Known rows, with every way that one mark hangs from another:
M[Q[N U[D]] T]: [ 2.81  0.36 -0.23 -4.24  1.42  1.39 -2.79 -6.51 -4.45 -0.59  1.01  1.62
  3.78  6.08  2.94 -0.20  1.80 -0.77 -4.90 -0.03 -2.57  3.53]
T[C U]: [ 0.47  1.99 -0.76 -0.27  1.36 -0.77  1.22 -1.40  1.10 -1.30 -2.08  0.69
 -0.46 -4.22  0.59  1.11  0.53 -1.06 -1.15  0.51 -1.30  0.08]
M[T[C N]]: [ 2.94  0.91 -1.78 -0.95  0.11 -1.84 -0.30 -1.50 -0.01 -2.27 -2.10  1.53
  0.73 -2.03  2.10  0.18 -0.12 -0.58 -1.52  1.02 -1.47  0.16]
S[C[Q[U[D]]] M[T]]: [ 3.22 -0.71 -1.99 -0.20  2.86  3.51 -3.62 -1.80 -1.60 -3.54  3.83  0.84
  2.79  4.41  4.09 -1.01  0.33  2.67 -5.77  2.52 -3.15  2.62]
S[M[Q T] N U]: [ 1.84 -1.55 -2.68 -2.74  0.86  1.07 -0.26 -1.20 -0.54 -4.64  3.20  2.09
  0.86  5.28  1.77 -2.28  4.78 -0.84  1.81 -0.69 -0.66 -0.01]
M[Q[U[D[V]]]]: [ 2.47  0.37 -0.63 -2.09  1.08  2.76 -2.15 -4.48 -3.70 -1.58  0.65 -0.29
  2.19  1.91  0.58 -1.54  0.62 -1.40 -3.26  0.74 -4.11  0.23]
S[C[Q[N U[D]]] M]: [ 2.17 -0.19 -0.15  0.94  3.85  4.16 -3.47 -4.21  0.28 -2.47  4.22 -0.02
  3.21  4.32  1.70  2.31  0.68  2.92 -5.39  0.69 -2.28  0.97]
S[M]: [ 1.47 -0.27  0.80 -1.04  0.77  0.83 -0.38 -0.19  1.51 -2.76  2.17  0.73
  0.91  0.14 -0.06 -0.52  1.30  0.53  0.83  0.97 -0.60 -0.26]
S[U]: [ 0.72 -0.13 -0.84 -0.21  0.29  0.77 -0.04 -1.26  0.29 -1.87  0.31  1.08
 -0.35  0.25 -0.88 -0.74  1.18 -1.41  0.28 -1.25 -1.43 -1.30]
U[D]: [ 0.91  1.00  0.44 -0.59  1.16  0.86 -1.00 -2.25 -0.68 -1.31 -0.57  1.45
  0.93  0.00 -0.39 -0.56  0.91 -0.03 -2.26  1.65 -2.81 -0.66]
S[C M[T]]: [ 3.47  0.19 -0.73 -0.24  0.37  1.42 -1.63 -1.36  1.18 -3.82  2.82  0.96
  0.55  2.27  1.19 -2.12  1.72  0.66 -0.65  2.04 -1.40  2.78]
D[V]: [ 1.99  0.09  0.02 -0.67 -0.52  0.12 -0.06 -1.89  0.74 -2.88  0.23 -0.41
  0.53 -1.28 -0.82 -2.01 -0.02 -2.09  0.39  0.24 -2.62 -0.83]
M[Q]: [ 1.75  0.27 -0.39 -1.60  0.21 -0.57 -1.67 -2.28 -0.16 -1.78  1.53  0.95
  0.01 -0.42 -1.16 -1.23  2.98 -0.53 -0.66 -0.38 -1.82  0.47]
C[Q]: [ 1.53 -1.25 -1.18 -0.50  1.29 -0.89 -1.56 -0.75  0.74 -2.62  2.00  0.69
  0.36 -1.37 -0.01 -0.63  0.74  0.94 -2.64 -0.49 -1.72 -0.55]
Q[N U[D]]: [ 1.36  0.61  1.73 -0.55  2.04  2.33 -1.32 -5.82 -1.99  0.16 -0.01  0.76
  3.06  3.36  1.06  1.97 -0.35 -0.14 -3.95 -0.05 -2.19  0.73]
Q[N U]: [ 1.50 -0.35  1.42 -0.11  1.16  0.93 -0.76 -4.75 -0.58 -0.23  1.25  0.09
  2.24  2.32  0.81  1.69 -0.19 -0.63 -1.72 -1.59 -0.69  0.87]
C[Q[U[D[V]]]]: [ 1.91 -1.17 -1.68 -0.68  1.91  2.36 -1.93 -2.85 -2.37 -2.20  1.36 -0.58
  2.74  0.81  1.93 -0.76 -1.63  0.34 -4.91  0.71 -4.28 -0.82]
C[Q[N U[D]]]: [ 1.38 -0.87 -0.03 -0.85  2.91  1.78 -2.55 -4.56 -1.80 -0.61  1.54  0.51
  3.26  2.78  1.90  2.46 -0.03  1.53 -6.02 -0.47 -2.52  0.29]
Q[N U[D[V]]]: [ 2.00  0.74  1.09 -1.08  1.20  2.56 -0.96 -5.84 -1.77 -1.04 -0.32 -0.48
  3.43  2.89  1.04  1.04 -0.86 -1.96 -3.12  0.11 -3.57  0.28]
T[N U[D]]: [ 2.17  2.11 -1.89 -4.11  1.26  0.06  1.18 -2.11  0.76  0.37 -3.60  1.07
  1.46 -2.05 -1.11  2.34  0.07 -0.25 -3.75  1.91 -1.30  0.04]
U[D[V]]: [ 1.54  0.95 -0.07 -1.19  0.29  1.43 -0.54 -2.85 -0.65 -2.36 -0.93  0.10
  1.50 -0.26 -0.47 -1.81  0.13 -1.75 -1.85  1.58 -4.34 -1.14]
M[T]: [ 2.62 -0.47 -0.55 -2.09 -0.60 -1.21 -0.61 -1.33 -0.50 -2.19  0.41  1.69
  1.09  0.81  1.47 -2.21  0.83 -0.99 -1.06  0.41 -1.79  1.81]

Rows:
[ 3.45  3.03 -3.74 -5.19  1.40 -1.06 -0.40 -3.15 -1.82 -0.86 -3.83  2.08
  1.80 -1.23  1.82  1.16  1.85 -0.83 -4.90  2.41 -2.22  2.15]
M[Q T[C N U[D]]]
[ 1.35  0.30 -0.54  0.81  3.06  2.24 -2.50 -5.22 -2.02 -2.53  0.06 -0.80
  3.37  0.48  2.91  1.85 -1.20 -0.36 -5.12 -0.29 -4.20 -0.97]
T[C[Q[N U[D[V]]]]]
[ 1.51  2.23 -2.34 -1.10  1.15 -1.30  1.63 -1.80  1.81 -0.68 -3.37  0.47
  0.06 -5.43 -0.51  3.01 -0.12 -0.58 -1.65  0.98 -0.59 -0.42]
T[C N U]
[ 2.97 -0.88 -2.29 -4.38  0.06  1.18 -1.86 -0.47 -1.33 -3.81  3.19  2.07
  1.27  3.95  1.60 -2.64  3.79 -0.81  0.49 -0.22 -1.23  1.98]
S[M[Q T] U]
[ 1.60  1.99 -3.91 -2.35  3.33 -0.48 -0.07 -1.50  0.46 -1.01 -3.23  0.95
  1.17 -4.11  0.71  3.50 -0.19  1.40 -5.99  1.72 -2.28 -0.98]
T[C[Q] N U[D]]
[ 0.45  0.66 -2.07  1.36  2.95  4.26 -1.61 -3.32  0.41 -3.75  2.72  1.03
 -0.36  4.44 -0.27 -0.35  5.51  0.13 -0.40  0.79 -2.03 -1.75]
S[C M[Q] N U[D]]
[ 2.36  0.22 -1.23 -0.85  1.09  0.25 -2.30 -3.27 -3.84 -2.26  0.84  1.09
  1.23  1.21  3.49 -1.72  1.24 -0.83 -2.22  0.00 -2.40  2.20]
M[Q[U] T[C]]
[ 1.41 -0.87 -0.58  2.56  2.68  3.30 -1.40 -3.57  0.32 -3.04  4.77 -0.22
  0.46  3.77  0.79  0.00  3.91  0.98  0.05  0.33 -0.53  0.05]
S[C M[Q[U]] N]
[ 2.22  0.96 -0.21  0.33  2.68  4.78 -3.55 -4.05 -1.69 -1.86  3.63  0.27
  1.44  3.73  0.97 -0.07  2.59  1.60 -3.33  2.14 -2.50  1.63]
S[C M[Q[U[D]]]]
[ 1.41  0.42 -0.96  1.68  1.09  3.03 -1.12 -1.00  2.02 -3.52  2.71  0.42
 -0.59  1.39 -0.82 -0.43  2.22  0.23  0.80  0.15 -1.13 -0.75]
S[C M U]
[ 1.71  0.48  0.38 -0.63  0.98  2.90 -0.68 -3.78 -2.58 -1.62 -0.35 -0.25
  2.18  1.25  1.33 -1.06 -1.48 -1.58 -2.74  1.42 -3.97 -0.67]
Q[U[D[V]]]
[ 4.00  0.18 -2.30 -4.49  0.81  1.00 -2.27 -4.44 -4.00 -0.41 -0.60  1.63
  3.08  3.20  2.09 -0.05  0.78 -0.02 -4.82  1.55 -2.30  2.45]
M[Q[U[D]] T[N]]
[ 1.77  0.87 -3.90 -1.76  2.44 -1.75  0.39 -0.61  2.39 -1.64 -2.05  0.41
  0.33 -5.44  0.58  3.55 -0.21  1.13 -3.93  0.39 -0.87 -0.90]
T[C[Q] N U]
[ 4.96  0.35 -2.69 -2.50  0.18  0.43 -2.52 -2.28  0.97 -3.21  2.63  0.85
  1.22  1.93  0.09 -0.92  3.13  0.98 -1.74  1.96 -0.95  2.81]
S[C M[Q T[N]]]
[ 2.05  1.89 -1.13 -0.89  2.21  4.15 -3.17 -5.06  0.00 -2.57  2.59  0.91
  1.48  5.09 -0.84  0.88  4.57  0.01 -2.38 -0.12 -1.99  0.46]
S[C M[Q[N]] U[D]]
[-0.30 -0.09 -1.43  3.96  1.24  1.56  0.62 -2.78  1.82 -2.96  1.05  0.58
 -1.80  1.71 -1.01 -0.15  2.72 -1.36  1.15 -1.09 -1.23 -2.92]
S[C N U]
[ 3.74  0.38 -0.80 -4.27  0.37  1.92 -2.58 -6.82 -4.43 -1.76  0.60  0.37
  4.38  5.78  2.81 -1.35  0.89 -2.45 -4.22  0.09 -3.95  3.34]
M[Q[N U[D[V]]] T]
[ 0.97 -1.61 -1.98  3.14  2.62  1.34 -1.24 -0.95  3.40 -4.74  4.61 -0.09
 -0.06  1.09  0.09  0.16  2.79  2.39 -0.69  0.74 -0.96 -1.92]
S[C[Q] M N]
[ 1.72 -0.98 -1.45  2.79  2.16  1.98 -2.87 -2.80 -0.06 -1.91  3.36 -0.55
  0.47  0.30  0.87  0.29 -0.27  1.94 -4.35 -0.33 -1.92  0.33]
S[C[Q[U]]]
[ 3.58  1.14 -2.72 -2.42  0.09 -1.97 -1.58 -2.28 -0.87 -2.18 -0.97  1.48
  0.87 -1.25  1.59 -0.17  2.07 -0.53 -1.91  0.74 -1.57  1.07]
M[Q T[C N]]
[ 0.76  0.35 -0.34  1.27  3.98  1.90 -2.65 -4.94 -1.84 -1.53  0.21  0.57
  2.88  0.96  2.85  3.14 -0.45  1.45 -5.96 -0.30 -3.06 -0.67]
T[C[Q[N U[D]]]]
[ 2.27  1.57 -2.75 -3.26  2.73 -0.64 -1.06 -3.72 -0.97 -2.24 -2.04  1.91
  2.81  0.28  3.22  1.80  0.51  0.13 -6.65  0.83 -2.95  1.99]
M[T[C[Q[N]] U[D]]]
